Each row was made from one path, in order. Every step used is in the known rows, and no mark comes twice. Write each row's path.
Known rows:
suda, vegi, piris, batu: [ -3   9  -3  -8   6  11  -4 -17   7 -34 -10  -7  -7 -16  11  18  19 -24
 -16  -9 -17 -26 -27   9]
bodab, rusa: [ 10  -2  -4  10   4   5   2   1   6  29  12   9  -9  -7 -11 -18 -10 -13
  11  22 -18  -6 -16   1]
piris, nukob: [ 19   2   7  -5  -5  14   8  15   3  -2  23  10  -8 -17  -8 -26  16  -8
 -11   9 -16 -16   8   0]
batu, piris, bodab, rusa: [ 12  -1  -3   4   0  -5  10  -4   4  28  21  15 -11 -19 -13 -14   7 -28
  12  41 -25 -10 -15 -12]
vegi, piris, suda, nukob: [ 10  -1   5   0  13   1   1  13  17  -4  10   5  -2 -22   4  18   6  -6
 -28 -14 -17 -26 -19   7]
rusa, bodab: [ 16   2   5  -8   2  11   0   8   7  21 -13 -15  -3   0 -12 -19  11  -1
  -1  22 -15  -9   8  10]
piris, suda: [ 19   0   3  -9  13   9   0  12  13   9   4  22   1 -18 -14   7  -1   9
 -20  14 -19 -12  -6  10]
bodab, rusa, siza, piris: [  8 -14  -9  35  12  -2  -2  -1   8  39  -9   2  -4   1 -24 -42   2  17
  -5  30 -14   5  23   2]
vegi, piris, bodab, rusa: [  0  -6 -10  19   7   3  11 -12   3  13  16   4 -10 -17 -13 -16  22  -9
  -6  30 -24 -20 -24 -10]
vegi, piris, siza, rusa, bodab: [ 14  -7  -6   3   1  18  -6  -6   4  23 -19   7 -12  -4 -23 -16  34 -11
 -14  26 -22 -19  -7   9]
piris, siza, rusa: [ 19  -4   0   5   2  17  -1   2   4  22   4  34  -8  -7 -26 -25   6 -11
  -8  16 -19  -7 -11   0]
batu, piris, nukob: [ 24   5   5 -18  -8   3   3  10   6   2  20  11 -13 -22   1 -14  19 -30
   0  16 -21 -17  10  -2]
suda, vegi, piris: [  5   4  -3   1  10   2  -3 -18   7 -29 -13  10  -7 -15  16  12  19 -21
  -8   0 -13 -20 -20  13]
nukob, suda: [ 16   7   7 -31  -2   7  10   8  16  -5  13  12   8  -8   0 -10  23  -2
   3  10 -21  -5 -12   6]
vegi, piris: [  8   3  -5   2   9   4  -1  -6   9  -8  -3  -8  -7 -13   3  -4  27  -6
  -1   6 -20 -18 -13   1]
nukob, suda, vegi, piris, siza, rusa: [  9  -1  -4 -19  -5  12   4 -17   9 -22  -2  60  -3 -12   3   1  41 -28
 -15   1 -21 -19 -33  16]
siza, piris, bodab, rusa: [ 11 -13  -6  37  14   5  16  12   5  15   9  10   5  -9 -21 -21   8   1
 -19  46 -18  -5   1 -10]
bodab, rusa, siza, piris, suda, nukob: [  9 -18  -1  33  18  -5   0  15  16  45   4  13  -1  -6 -22 -15 -21  15
 -35  11 -12  -2  16   7]
batu, piris, bodab: [ 18   6   4  -8   4  -2  10   3   8   5  13   7  -2 -19  -9 -10  22 -18
   2  33 -24 -11  -1 -11]
nukob, suda, vegi, piris, siza: [  8   2  -1 -11  -1   8  11 -24  19 -33   1  56   2 -16  18  12  39 -20
 -20 -10 -23 -24 -43   7]
bodab, rusa, siza, piris, nukob: [ 12 -17  -4  31   0   4   3  12   1  39   7  10 -10  -7 -26 -55  10  13
 -20  28 -13  -4  34   0]
vegi, piris, bodab, rusa, siza: [ -5  -8 -13  27   8  -1   5 -18   2  37   7  -1 -14 -13 -26 -37  24  11
  -6  31 -22 -14  -8 -10]
vegi, piris, nukob, suda: [ 14   3   3 -34 -12  10  13  12  12 -20  25  15  -1 -19   6 -17  52  -7
 -15   1 -24 -25  -8   3]
batu, piris, nukob, suda, vegi: [ 20  10  10 -47 -17   1  10   2   9 -31  20  47  -2 -23  18  -5  26 -42
  -9   5 -20 -19  -2  15]
vegi, piris, siza: [ 12  -3  -7  18   7  11   5 -16  14  -4   6  20  -9 -15  -3  -1  33  -8
 -10   2 -26 -23 -27  -8]

Write each row's path:
[ 16   3   4  -9  13   7  -1   0  10 -10  -6  40   1 -19  -2  16 -10  -8
 -26   8 -12 -16 -13  22] -> piris, suda, vegi
[  4   8   1 -28   0   2   6 -12  13 -41  -4  25   3 -14  22  13  34 -19
  -7  -5 -18 -19 -30  16] -> nukob, suda, vegi, piris
[ 16  -5   0  24  15   6  19  15   6  -4   1   4  13  -9 -16 -16  26  11
 -25  37 -16  -6  12  -8] -> siza, piris, bodab
[ 16   0   4 -18   0  15  -7  15  -1  31 -18 -13  -6   4 -28 -34  10  -7
  -1  35 -12  -3  17  18] -> siza, rusa, bodab
[ -3 -10  -7  21   9   8  -5   0   8  39  -9 -16  -5  -1 -25 -31   2  11
 -13  25 -16   0  16  -4] -> bodab, rusa, siza, piris, batu
[  9   3   0  -1  -1   6   5  -7   2 -32   7  23 -12 -23  12  -5  30 -26
 -24  -5 -13 -30  -7  13] -> suda, vegi, piris, nukob
[  5   1  -4   6   9   6  12  -5   6 -11  10  -2   0 -19  -7  -5  41   2
 -12  21 -23 -21 -13 -10] -> vegi, piris, bodab
[  3  -6  -5  23   7   3  10  -6   2  50  10   7  -8  -9 -35 -45   5  10
  -4  38 -18  -4   4  -9] -> piris, bodab, rusa, siza
[ 10  -7  -3  33  16   3  11   6   6  15  -6  -2   7  -5 -29 -37  30  30
 -27  37 -14   1  32  -9] -> rusa, siza, piris, bodab
[ 13   0  -1  -3  -3   9   6   7   5 -11  17   3 -12 -19   1 -14  34  -7
 -17   3 -19 -26  -2  -1] -> vegi, piris, nukob
[ 23   0  -3  -8  -2   6  -4  -4   7  22   5  38 -14 -12 -16 -13  13 -32
   8  25 -24  -9  -8  -1] -> batu, piris, siza, rusa
[ 20   5  10 -20   8  -5   0  16  18   9  17  16  -3 -20   3  19 -13 -32
 -13  -1 -19 -18  -7   6] -> batu, piris, suda, nukob
[ 16   7  11 -32 -13  10  16  10   8 -30  17  39   4 -18  10 -10  29 -22
 -20  -3 -15 -18  -9  16] -> piris, nukob, suda, vegi
[ 24  -3  -1 -15  -6  11  -7  -2   5  38 -13  17 -13  -5 -24 -18  16 -29
   3  34 -23  -9   9   7] -> batu, piris, siza, rusa, bodab
[ -9  -7 -10  30   8  -4   5 -29   0  16  -6  18 -13 -17 -16 -22  20  -4
 -17  21 -17 -18 -17   2] -> suda, vegi, piris, bodab, rusa, siza
[ 23   1   1   4   1   4   2 -12  16  16  11  28 -10 -16  -4   2  12 -30
   7  12 -28 -13 -11 -11] -> batu, piris, siza
[ 14  -4   6 -11  -4   5  10   7   9 -18  -5  32   8  -9  -1 -31  35  11
 -34  10 -10  -6  31  17] -> rusa, siza, piris, nukob, suda, vegi
[ 12  -9  -1  16  22   1  -4  -2  11   1 -28  32   4 -10 -13   3   4  25
 -42  18  -8  -4  27  24] -> rusa, siza, piris, suda, vegi
[ 22  -4   8 -20  -5  10  19  29  12 -18  17  23  13 -11   0 -22  40   6
 -26  19 -18 -10  21   4] -> siza, piris, nukob, suda
[ -3  12   3 -39  -2   9   5 -17  14 -46  -1   3   4 -15  19  19  36 -21
 -17  -9 -21 -24 -35  12] -> nukob, suda, vegi, piris, batu
[ 21   4  11 -38 -12  13  15  19  10  -9  29  21   3 -14  -1 -26  32  -7
  -9   7 -21 -15   0   4] -> piris, nukob, suda
